Every row comes from one small tree of marks. Brackets hold a mark, then the marks that hang from it, in alphabetical order. Every link used is in the known rows. Which tree was each row made from?
Known rows
{kofit {bazan litimi} gubukog naro zavo}: [-4.140 -2.422  5.558 -0.314 -1.247  5.350  2.303  2.682 -5.370 -4.375
 -0.304 -2.200  1.649  1.466  0.013 -1.571]
{bazan {kofit gubukog} {litimi zusad}}: [-0.656 -0.800  3.604  1.213 -1.532  1.912  2.811 -5.760 -4.897 -0.860
  3.827  0.945  1.559  2.065  4.253 -1.509]
{tebe {kofit gubukog naro zavo}}: [-2.669 -7.262  6.258 -1.114  2.828  2.076  1.040  1.551 -6.240 -1.887
  0.082 -3.904  3.101  1.828  2.523 -2.480]
{bazan kofit litimi}: [-1.475  0.122  6.113  1.141 -3.117  1.516  2.867 -7.812 -5.521  1.457
  2.088  1.749  1.443  1.043  2.460 -1.977]
{litimi {bazan {kofit naro}} zusad}: [-1.418  1.612  3.110  1.240 -0.075 -0.561  6.414 -7.422 -0.296 -2.544
  3.336 -2.040  5.237 -0.613  4.514 -4.271]
{tebe {kofit gubukog}}: [-0.531 -4.865  5.412 -1.784  1.486 -0.026  0.559 -1.154 -7.354  0.142
  0.057 -1.750  1.789  4.320  3.877 -2.137]
{bazan {kofit gubukog {naro zavo}} {litimi zusad}}: [-1.762 -1.626  3.101  1.554  0.025  0.432  5.705 -5.126 -4.668 -3.051
  2.526 -1.083  4.020 -0.545  3.219  1.001]
{bazan {kofit gubukog zavo}}: [-1.143 -3.049  6.324  0.705  0.065  5.550  3.456 -2.864 -4.206  0.557
  1.998 -2.348  1.972 -1.882  2.910 -4.139]
{zavo {kofit bazan}}: [-2.227 -0.640  6.412 -3.107 -1.946  1.426  3.533 -3.465 -3.483  0.295
  0.155  0.676  4.319  3.021  3.541 -5.004]
{bazan {kofit naro}}: [-1.767 -1.192  6.111  0.343 -0.282  0.527  5.100 -7.706 -2.016 -0.732
  2.075  0.546  3.962 -1.681  2.260 -2.490]
{litimi {bazan {kofit gubukog}}}: [-2.184  1.555  3.621  0.355  1.879  0.868  3.287 -5.009 -2.483  0.181
  1.117 -3.985  2.555  0.061  2.655 -2.384]
{naro zavo}: [ 0.937 -2.483  6.361 -0.401 -1.646  0.337  5.868 -4.587 -7.002 -0.222
 -1.173 -0.880  3.113  0.239  5.283 -2.677]
{tebe {kofit gubukog naro}}: [-2.143 -5.430  5.202 -1.680  3.045 -1.245  0.804 -0.905 -5.671 -2.174
 -0.249 -2.239  3.222  3.238  2.583 -0.402]
{bazan {kofit gubukog naro zavo} litimi}: [-4.517 -2.962  5.693  1.593  0.591  4.047  2.216 -2.413 -4.511 -1.836
  1.549 -1.631  2.234 -1.180  0.178 -0.407]
{zavo {kofit {bazan {litimi zusad}} gubukog naro}}: [-4.797 -1.733  3.331 -1.989 -0.157  0.370  2.415 -0.741 -2.872 -4.313
  1.538  0.164  4.592  4.594  2.898 -1.032]
{litimi {bazan {kofit gubukog zavo}} zusad}: [-0.578 -0.317  3.277  1.549  0.780  4.624  4.976 -2.936 -2.568 -1.124
  3.228 -4.808  3.043 -0.790  5.038 -5.614]
{litimi {bazan {kofit naro zavo}} zusad}: [-1.485 -0.609  4.196  2.169 -0.358  3.174  6.677 -4.898 -0.925 -2.476
  3.537 -3.463  5.079 -1.985  4.235 -6.121]
{zusad {litimi bazan}}: [-1.307  2.292  5.453  0.662 -3.266 -0.118  1.891 -2.612 -2.728 -1.278
 -2.430 -3.923  2.980  2.665  4.789 -3.430]
{zavo kofit}: [-2.395 -3.671  6.839 -2.198  0.379 -0.857  2.654 -5.421 -4.453  1.455
 -0.036  0.441  4.728  2.839  4.951 -3.727]

Which tree is each row?
[-2.608  1.578  4.836  1.875 -1.598  4.652  1.997 -1.115 -1.668 -0.297
 -0.392 -6.739  2.848 -1.140  2.584 -4.065] -> {zusad {litimi {bazan {kofit gubukog zavo}}}}
[-3.215 -0.480  4.195 -0.786 -0.773  1.443  4.459  0.307 -6.176 -4.400
 -1.346 -2.214  2.815  1.570  0.617  1.575] -> {kofit {bazan litimi} gubukog {naro zavo}}
[-3.475  2.817  3.373  1.407  0.634 -0.349  4.531 -3.142 -0.938 -2.633
 -1.581 -7.181  5.660 -2.060  1.738  0.534] -> {zusad {litimi {bazan {kofit gubukog {naro zavo}}}}}
[-4.833 -2.117  5.059 -3.311  2.126  0.310  2.598 -0.552 -1.702 -2.736
 -0.193 -1.779  5.061  2.059  1.462 -1.849] -> {zavo {kofit bazan gubukog naro}}
[-2.498 -2.426  4.071  0.180 -2.429  5.387  3.569  2.289 -4.588 -5.669
  1.789 -1.691  1.877  2.148  2.374 -3.050] -> {kofit {bazan {litimi zusad}} gubukog naro zavo}
[-2.529 -0.943  2.970  1.675  2.090  3.416  5.486 -2.385 -0.851 -3.454
  3.331 -5.288  4.588 -1.850  3.422 -4.245] -> {litimi {bazan {kofit gubukog naro zavo}} zusad}
[-1.418 -0.558  2.964 -0.362 -1.874  1.725  5.618 -0.194 -5.629 -5.787
  0.554 -1.382  3.280  2.119  2.961 -0.082] -> {kofit {bazan {litimi zusad}} gubukog {naro zavo}}
[-2.065 -2.160  4.683  0.179  2.527  0.392  6.094 -5.074 -3.735 -1.711
  0.279 -2.824  4.694 -3.180  2.029  0.685] -> {bazan {kofit gubukog {naro zavo}}}
[-2.316 -4.238  5.720 -1.885  0.598  4.751  2.310  3.379 -5.322 -3.331
  0.160 -3.615  2.757  2.148  0.899 -3.736] -> {tebe {kofit bazan gubukog naro zavo}}
[-1.520  0.933  1.734  1.172  2.408 -0.693  7.390 -4.726 -1.829 -3.410
  1.877 -5.003  5.628 -1.822  4.313 -1.183] -> {litimi {bazan {kofit gubukog {naro zavo}}} zusad}
[-1.632 -6.485  7.337 -0.556  0.623  1.952  2.362 -0.976 -6.416 -1.119
  0.429 -2.052  3.618  1.655  2.962 -4.363] -> {tebe {kofit naro zavo}}
[-3.600 -1.049  4.398  0.842  0.980  0.057  4.739 -4.546 -5.368 -1.554
  0.591 -1.575  3.599 -1.165  0.704  2.822] -> {bazan {kofit gubukog {naro zavo}} litimi}
[-3.057  1.619  4.405  0.872  1.024 -0.826  4.950 -7.121 -0.867 -1.306
  1.166 -2.515  4.885 -1.405  2.150 -2.610] -> {litimi {bazan {kofit naro}}}
[-2.254 -0.523  3.187 -0.343 -2.139  2.051  3.446 -0.085 -3.762 -5.865
  1.684  0.009  2.126  3.587  2.590 -1.227] -> {kofit {bazan {litimi zusad}} gubukog naro}
[-2.300 -1.004  3.239 -1.983 -1.462  1.306  4.263 -1.249 -6.244 -1.712
  0.644 -0.763  4.245  4.415  4.613 -1.457] -> {naro {zavo {kofit {bazan {litimi zusad}} gubukog}}}
[-2.813 -6.037  6.267  0.014  2.221  3.160  2.802  0.722 -4.330 -3.562
 -0.155 -3.374  2.865 -0.749  2.513 -2.226] -> {kofit gubukog naro zavo}
[-5.519 -1.117  5.712 -2.248 -1.511 -0.258  2.467 -2.988 -3.751 -2.044
 -0.361  1.140  4.759  4.141  1.066 -1.304] -> {zavo {kofit {bazan litimi} naro}}
[-0.907 -2.621  4.418  2.181 -2.001  5.669  2.961 -3.192 -5.468 -0.765
  4.093 -0.514  1.234  0.507  4.024 -3.594] -> {bazan {kofit gubukog zavo} {litimi zusad}}
[-3.271  3.519  4.835  1.596 -2.354 -0.471  3.490 -5.888  0.550 -1.811
 -0.348 -4.023  5.143 -0.825  2.012 -2.175] -> {zusad {litimi {bazan {kofit naro}}}}
[-2.069 -0.026  4.724 -0.914 -2.370  3.026  1.700 -0.200 -6.272 -2.333
 -0.185 -0.251  0.318  3.883  1.489 -1.135] -> {kofit {bazan litimi} gubukog}
